Every row comes from one small tree of marks. The marks that hang from a mark follow it in brackets, in the order of their numbers. Every link used is in the known rows. Which tree was each row made from?
Known rows
Z_293{Z_510{Z_690{Z_3{Z_277}}}}: [ 44.3 -34.8 -22.8 -64.2  47.7 -13.2  38.6  10.2  25.4 -27.9 -27.7  -8.5
  -4.6  -3.9   4.8 -12.5  29.3]
Z_690{Z_3{Z_277{Z_322 Z_438}} Z_59}: [ 16.6 -23.2  -5.9   0.4  -6.6   4.2 -20.5  -7.6  -0.8 -18.5   1.1  11.9
   2.2  14.5  -8.9  -8.8   9.4]
Z_322{Z_690{Z_3{Z_277{Z_438}} Z_59}}: [ 35.1 -37.7 -13.3  -0.8  24.4  -1.6  -4.7 -11.5 -31.3 -19.0  12.2  -5.1
  17.9   2.3 -12.9 -13.1  -4.8]
Z_690{Z_59 Z_322}: [ 15.6  -5.0 -11.0  -2.0   9.2 -18.0  -3.4   3.6  -7.9 -16.1  -1.1   8.4
  -5.6 -15.6 -14.2   3.0   1.1]
Z_322{Z_690{Z_3{Z_277} Z_59}}: [ 32.5 -25.7 -33.2 -10.6  41.7 -10.5   1.7  -8.9 -10.8 -36.3   9.5   0.1
  10.9  -1.7  -9.2 -12.7  12.8]
Z_277{Z_322{Z_690{Z_59}} Z_438}: [  7.3 -34.1   3.3   6.0  -7.1  32.7   1.1   9.6 -27.9 -23.9  33.0  -3.1
 -16.4  12.4 -31.3   0.1 -12.4]
Z_510{Z_293}: [ 35.6   4.2 -27.9 -53.6   9.0  21.5  32.8  41.5  22.7  20.7  12.5  -1.2
 -15.1   9.3 -16.7  -6.3   1.6]
Z_3{Z_277 Z_690{Z_322}}: [ 64.9 -20.2 -28.0 -43.1  62.0 -17.4 -19.1   0.1  18.8 -21.0  16.4   5.0
  31.3 -29.4 -26.7   7.5   0.6]
Z_510{Z_293 Z_690{Z_3}}: [ 30.6  -3.9 -24.0 -76.0   0.8   0.3  42.6  19.1  29.7   9.2  -8.6   1.4
 -27.0   0.3  33.1 -21.3  10.9]
Z_322{Z_690{Z_59}}: [ 18.9 -14.9 -22.2  -9.2  24.4  15.4  24.2  14.0 -23.9 -22.7  16.5  -9.2
  -8.7  -6.7 -26.0  -3.7  -8.5]
Z_277{Z_3 Z_322 Z_438}: [  0.1  -4.0  -3.8 -32.8 -16.9  44.7 -15.8  42.9  25.9 -14.4   2.9  20.9
 -38.3  13.0 -35.8   2.1   3.8]
Z_510{Z_690{Z_322}}: [ 21.3 -12.3  -1.0 -43.4  26.2 -12.4  14.2  22.6  14.2 -12.2 -12.1   6.0
 -19.5 -33.4  -2.0   2.0  -2.9]
Z_3{Z_277{Z_322} Z_690{Z_59}}: [ 43.9 -21.2 -31.1 -26.1  32.9  13.1 -10.6 -13.1   9.2 -29.4  22.4   5.6
  11.6  -6.9 -25.9   6.6   6.6]
Z_293{Z_510{Z_690{Z_59 Z_322}}}: [ 24.7 -37.1  -5.5 -25.7  16.8 -27.3  32.1 -11.5  -7.2 -27.1 -15.4  -5.6
 -14.7 -10.3   0.6   8.5  14.6]
Z_510{Z_293 Z_690}: [ 35.9  -6.4 -16.3 -71.2  11.6  19.2  49.4  34.9  23.1  20.9   0.4  -2.9
 -26.1  -8.2   6.6  -7.4  -2.7]
Z_322{Z_690{Z_3 Z_59}}: [ 13.1 -14.4 -28.9 -14.6  14.8  -1.1  18.2  -0.3 -19.0 -33.3   7.5  -4.5
  -9.8   2.0  -2.6 -16.2   6.7]
Z_293{Z_510{Z_690{Z_3 Z_322}}}: [ 25.0 -30.6 -13.3 -57.6  22.2 -35.3  27.5   1.5  22.5 -38.8 -22.3  -3.4
 -18.4  -4.7  14.6  -8.2  26.2]
Z_277{Z_3{Z_690}}: [ 36.0   7.3 -41.4 -69.2  25.6  28.1   3.3  24.0  27.6 -16.5  -0.8   7.0
 -14.0 -13.9 -27.9  -0.7   3.3]

Which tree is each row?
[ 29.1 -15.7 -11.6  -3.7   7.8  -3.9  -4.5  -8.0 -16.9   2.8 -11.7   0.7
  14.4   0.6  -7.5 -15.1  -2.1]
Z_690{Z_3{Z_277{Z_438}} Z_59}
[ 58.3 -23.1 -18.1 -17.5  31.1  16.2  -1.2 -14.1 -25.9  12.4   9.8  -9.8
  32.6 -18.5 -28.0  -0.1 -21.8]
Z_3{Z_277{Z_438} Z_690{Z_59}}
[ 59.6 -32.7 -11.3  -5.9  29.4 -14.2 -27.6 -30.2 -23.2  -0.4  18.2   0.9
  39.9 -22.6 -22.5   6.0 -17.8]
Z_3{Z_277{Z_438} Z_690{Z_59 Z_322}}
[  3.3 -31.2  -3.9  -1.0 -16.0  14.3  -6.0  -5.3 -22.2 -34.5  24.4   2.1
 -15.7  20.8  -6.7 -11.5   1.2]
Z_277{Z_322{Z_690{Z_3 Z_59}} Z_438}
[ 35.2 -16.9  -8.5 -58.6  11.7 -12.1  21.1  17.2  26.7   8.6   7.1   9.1
 -18.8 -13.3  14.0  -0.1   2.0]
Z_510{Z_293 Z_690{Z_322}}
[ 26.2 -45.6  -2.2   7.6  18.8  23.8 -14.3   1.8 -20.7 -27.2  33.7   3.1
   3.4   7.6 -39.1   4.6  -5.4]
Z_3{Z_277{Z_322{Z_690{Z_59}} Z_438}}
[ 35.4 -13.2 -10.5 -28.3  22.4   4.9  -4.3  21.4   4.1   4.8  -9.7  -0.4
  10.8  -3.2 -15.9 -17.1  -2.9]
Z_690{Z_3{Z_277{Z_438}}}
[  8.6  -3.3 -18.3  -5.6  -0.7 -34.3  -9.9  -9.3  -1.2 -27.8  -9.1  11.8
  -5.7  -5.7   8.6  -9.0  14.8]
Z_690{Z_3 Z_59 Z_322}
[ 29.7 -12.8 -17.0 -63.6   1.9 -29.6  17.1   2.9  32.0  -4.4   0.0  12.2
 -19.8  -5.8  38.1 -13.6  15.0]
Z_510{Z_293 Z_690{Z_3 Z_322}}
[ -3.5 -17.2 -26.4 -15.5   1.0  28.7  -9.9  13.2   9.5 -56.7  21.8  20.5
 -38.0  12.2 -28.1   6.8  19.8]
Z_277{Z_3 Z_322{Z_690{Z_59}}}
[ 16.4 -11.9 -18.2 -28.9 -20.8  38.4 -20.1  -7.5   0.4 -21.1  15.6  15.9
 -16.1   5.8 -23.7   4.4  -0.2]
Z_277{Z_3{Z_690{Z_59}} Z_322 Z_438}
[ 27.4 -18.8 -10.7 -31.4  -3.9 -20.9  20.1  -9.0   1.2   7.7   5.9  10.0
 -15.8 -13.6  21.2   1.4   2.7]
Z_510{Z_293 Z_690{Z_59 Z_322}}
[ 38.0 -11.3 -16.4 -44.8   8.1   8.5 -28.5   4.7   9.8 -11.7  11.5  14.6
   0.6 -16.3 -25.9   4.1  -9.5]
Z_277{Z_3{Z_690{Z_322}} Z_438}
[ 24.1  -9.0 -16.4 -53.3  -6.0  46.7 -17.8  19.7  23.0 -18.2  15.4  13.1
 -20.7   3.1 -31.7   3.3   0.0]
Z_277{Z_3{Z_690} Z_322 Z_438}
[ 29.6  -8.3 -17.1 -44.3  -4.8   9.2  46.3   7.5   0.5  20.0  -1.4  -1.9
 -22.6  -6.4  17.6  -5.8  -3.3]
Z_510{Z_293 Z_690{Z_59}}
[ 22.0  -8.2 -23.7 -35.5  26.2   3.4 -11.7  20.5  41.0 -36.2   0.7  14.6
  -9.0   7.2 -15.1  -9.9  26.7]
Z_690{Z_3{Z_277{Z_322}}}
[ 16.1  -1.9 -36.4 -39.7  -3.1  28.0 -12.2  -4.4  21.8 -40.4  13.7  19.1
 -24.5   0.2 -18.8   6.6  16.5]
Z_277{Z_3{Z_690{Z_59}} Z_322}
[ 23.8 -28.7 -14.1 -35.7  18.4   3.7  57.7   3.7 -10.3 -14.8 -22.0 -18.3
 -23.8  -3.9  -4.5   0.2   9.8]
Z_293{Z_510{Z_690{Z_59}}}
[ 24.1 -17.4 -16.9 -36.8 -14.4 -37.1  15.7 -23.0   8.7  -6.9  -0.7  12.9
 -15.6  -4.0  46.3 -10.9  17.2]
Z_510{Z_293 Z_690{Z_3 Z_59 Z_322}}
